Known rows, with every step that occurs
vusuv nebeno porak bonadu lukem tefofez giru: [ 18   0 -14   1 -18  24  37  -2  39   7  12  18  15  12  -5  17 -34 -33
 -21 -19 -11  35   6 -10 -18 -12 -11]
porak bonadu lukem tefofez: [ 14   8 -12   6  -9  12  21  -6   8   7  11  20  16 -11  -8   5  -1 -21
 -29 -22  -6  15  10 -19 -14  15  -3]
bonadu porak tefofez giru nebeno: [  5   5 -15   0   4  27  16  14  -8 -11  33  20  14  10  -2 -11 -31 -21
  10 -20  -8  18  11   3 -11  -1 -11]
moti porak tefofez giru: [-15   8 -12  -9   7  27  18 -12   1 -17   9   8  -1  26  -7  12 -37 -17
   5 -23   7  24  15  -9  -7 -15 -16]
porak bonadu giru: [ 10   5 -15 -14  -5   5   4 -16   6   2  10   9 -15 -15  -8  -4  -3 -16
  -3  -3  19  12  17 -35  -3   9  -1]
tefofez giru bonadu: [ -5 -11  -4   3   5   8   2   1  12 -23   6   8  -8  10   6  -2 -14 -14
  11  15   8  24   5 -17   4   2   7]
tefofez porak bonadu giru: [ -7   9  -8 -13   2  13  16 -16   6  -7   7   8 -17  -8   3  -5 -31 -25
   2  -6  15  23  13 -39   0   6  -9]
lukem tefofez: [ -3 -11  -2   7  -5  -7   3   9   3  13   5  13  14  -2   3  -3  -9   9
  -8 -23 -11   5   9  -1  -7  -4   5]
giru nebeno vusuv: [  9  -4   2  -3  -4  11   3  12   3   1   6 -10  33  -2  -1 -17   0   2
 -10   9 -16  -4 -15  14   4  10  -7]
giru bonadu porak tefofez lukem: [  2  -7 -15   3  -3  16  16   6 -11 -18  25  15  -4   1 -11  15 -11 -34
 -11  -6   2  38  -5 -10 -13   3 -15]
nebeno giru bonadu: [ -8 -16  -8  -2 -15 -10 -10   7  27 -14  13  -7  -2   9   9   3  -6 -20
   5  -3   6  17  -9 -18   8   4  -1]
lukem tefofez porak bonadu giru: [ -8  -3  -9  -4  -3   5  17  -5   8   7  11  20  -2  -9   5  -8 -36 -13
  -6 -27   3  24  20 -36  -7   1  -3]
nemok vusuv nebeno giru: [ 15 -20  -4  -1  -7  -2  28   8  18   1  11 -17  21  15   2  13 -20 -16
  -3  -1 -22  17 -17   1  11  -7   6]
nemok vusuv nebeno: [ 18 -15   1   6  -1   6  35   4   2   6   6 -13  21   4  -4  10 -13  -9
 -12  18 -26  12 -14   8   5  -4   7]
porak tefofez lukem: [ -5  -7  -4  -5  16  13  19  -7 -13 -19  12   9   4  10 -21  18  -5  -9
 -10 -30  -3  40   1   6 -11  -9   3]
nemok vusuv: [  2  -6  -1   5   6   1  23   3 -14   0   4  -4  10   5   4   5  -8  -6
  -7   4  -8   5  -8  -3   2  -2   8]
vusuv nebeno giru bonadu lukem tefofez: [ 19 -13  -8   9 -21   1  17  18  48   2  16  -5  24   6   0  10 -16 -30
 -21 -12 -19  35  -9  -3   4   4  -3]
moti porak tefofez: [-14   9 -10  -6  -4  20  17 -10  -2  -6  10   1   5  13 -11  13 -23 -15
  -9 -19   2  13   7  -3 -10  -9 -22]
moti porak: [  0  11  -8 -12  -6  16  12  -9   5  -5  -3  -5  -6   7   0  13 -19 -11
   2  -1   6  -1   3  -4  -2  -4 -25]
nemok vusuv nebeno porak tefofez bonadu giru: [ 11  -9  -7  -7  -8  17  43   4  10  12  13   2   1   9  -8   7 -36 -36
 -22  -7 -12  40 -10 -13 -21 -34   8]
lukem tefofez bonadu giru nebeno: [ 20  -9  -3 -13  -8   9  14  15  13  11  12  18   1 -21   0 -26 -17  -8
  -1 -16 -14  20  11 -14 -19  -8  13]
nebeno giru bonadu porak: [  2  -6 -17  -4 -21  -4  -9  16  19  -9  20   2  -6   8  13   4 -16 -32
   8  -7   8  12  -8 -21   4   5 -15]
vusuv nebeno giru bonadu lukem tefofez porak: [  8 -10  -5   8 -17   7  25  17  48  -4  14  -6  21   9   8   9 -37 -38
 -17 -13 -21  43 -10  -9   6   1 -10]
nemok vusuv nebeno porak tefofez giru bonadu: [ -6 -21  -8  11  -5  18  44   5  16  -7  22   2  18  26  -2  16 -39 -34
 -17   6 -14  45 -10  -5 -10 -21   4]
tefofez porak: [-16   5   6  -1   7   9  12  -1   0  -8  -2   0  -3   5  10  -2 -28 -11
   4  -2  -3  12  -3  -7   3  -3  -9]
tefofez giru nebeno porak bonadu: [  1  -6 -12 -13  -8  28  25  -6  22 -18  22  14   5  10   2  -4 -29 -20
  14  -3   0  18   8  -8 -14  -3  -8]
nebeno giru bonadu lukem tefofez porak: [-10   0  -8   5  -9   1  12  17  33 -11  12   4  10  11  17   3 -33 -38
 -13 -30  -1  37  -4 -22   3   4 -10]

Rows
[ 15   9  -6 -14   3   7  -1  12   9   7   5  -7  12  -7   1 -24 -10  -7
  -7  -2   7   7   0  -4   7   5  -5]
bonadu giru nebeno vusuv
[  2   2 -10  11 -10  27  33   5  35  -7  16   7  13  24  -8  16 -33 -45
 -27  -6  -5  51  -4   0 -14 -17 -10]
vusuv nebeno porak tefofez giru bonadu lukem
[  7  12 -13 -17  -7  11  14  10  24   6  15   3  -5  -3   7 -16 -27 -18
   3 -13  16  12   9  -3  -8  -9 -13]
bonadu giru nebeno porak
[ 12  -6  -3 -11  -5  -1   4  10   7  16   1  20 -13 -14   1 -16 -16  -7
  -4 -22  -3  20  12 -25 -19 -17  16]
lukem tefofez bonadu giru
[ 20 -15 -13  -1 -27   2   5  16  36  -2  20  -8   6   6   3  10 -18 -32
   2   9 -12  19 -15  -7   7   3 -15]
vusuv nebeno giru bonadu porak
[ 21  -6  -7   3 -18   6  14  12  46  -7  12 -14  13   7  -1  12 -10 -37
 -15   5 -11  31 -15  -3   9   7  -7]
vusuv nebeno giru bonadu lukem
[ -3  -5  -7  -7  -6  13  19   4   9   8  15  13  24 -10   4 -20 -36 -12
 -14 -21  -9  22   9 -27  -4   8  -9]
lukem tefofez porak bonadu giru nebeno vusuv
[  6   0 -11   7 -16   6   0  12   0  -4  15   8  -7  -7   7   0  -7 -26
  -4  19   5   5  -6 -15  -4  11 -16]
giru bonadu porak
[ 16  -6  -5  -4 -16   7   6  17  -6  16   7  27  -3 -10   3  -7 -17 -13
  -3 -17 -18   7   1 -15 -24 -13   0]
lukem tefofez bonadu porak
[ -1  20  -4  -1   1  25  28 -13   5 -12   4   8   0  -3   1   6 -23 -37
 -16  -4   0  22   0 -24  -5  15 -16]
tefofez porak bonadu lukem
[ 17  12  -6   5   9  22  28  18  18  -4  13  18  26   4   5 -11 -24 -16
  -9 -28 -12  24  14   7  -6   5   1]
bonadu lukem tefofez giru nebeno
[-12  -1  -2  -5  -2  16  18 -17   0 -11   6   6  -3  -4   1   2 -22 -18
   0   3  -3  14   1 -25  -4   9 -10]
tefofez porak bonadu
[ 11  16  -4  11   1   6  16  13   8  12   1  13  17  -1   2   1  -8 -14
 -26 -30  -6  14   7   1  -8   2  -2]
bonadu lukem tefofez
[  6   9  -6   6  10  18  13   4  16 -23   4  10  -4  10   6   1 -14 -32
  -5   7  11  32   4 -16   2   7   1]
tefofez giru bonadu lukem
[ 16   8  -8 -13   3   9  10   9  14   0  15  -2  -1 -14   1 -23 -13  -8
   7  -3   8   9  13  -2   3   6  -2]
bonadu giru nebeno
[-10   6  -8  13  12  21  16   2   7 -23  17  15   8  16  -7   1 -16 -32
 -17 -13   5  46   9 -13  -7   1   5]
porak tefofez giru bonadu lukem
[ -6   7  -1  17  -4  11  23  13  15  -5   7  11  11  -3  10  -1 -24 -32
 -27  -7  -4  33   0 -15  -5  10  -9]
giru bonadu lukem tefofez porak
[ -4  -7  -5   5 -17  13  22   1  22  10  14   0  15  16 -12  15 -24 -17
 -19 -12 -14  25  -6  12 -16 -24 -10]
vusuv nebeno porak tefofez
[  0   6  -6 -15  -1  20  17  -8   7  -5  11   1   7  -9   2 -17 -30 -24
  -7   2   3  19   1 -29   3  13 -15]
tefofez porak bonadu giru nebeno vusuv
[  7 -16   4  -2 -11   2   6   9   1  10   1  19   1 -10  -2  -8  -7  -1
  -6 -13 -20  12   1 -11 -21 -14  15]
lukem tefofez bonadu
[ -4  -7  -9 -11  -2  25  35   3   8 -15  26   8  16  11 -12   8 -22 -19
  -7 -28  -9  35  -5  20 -22 -13 -14]
giru nebeno porak tefofez lukem
[  6  11  -5  -4 -12  35  34  11  16  -3  22  12  15   2  -7  -7 -21 -38
 -23 -18 -15  29  -8   9 -33 -13 -10]
giru nebeno porak tefofez bonadu lukem
[ -8  18 -15   0   5  36  28  -6  12 -24  13   9   1  21  -7  14 -34 -42
 -15 -13  11  40  11 -16  -8  -3 -20]
moti porak tefofez giru bonadu lukem
[ 25   1  -2 -23  -4  17  12   7  12  -2   8   5 -15 -20  -3 -25 -10 -18
   7   8  -4  17   2 -14 -14  -5   9]
tefofez bonadu giru nebeno
[ -5 -11  -4   3   7   1   5   8   7   0   5  20   9  12   7  -5 -23   6
   8 -27  -6  17  18  -8  -4 -10  11]
lukem tefofez giru
[ 22   4  -3 -12 -13  15   4   8 -10   3   2  15 -19  -9   2  -4  -9 -25
   4   7  -8   2  -9 -16 -20  -9  -5]
tefofez bonadu porak
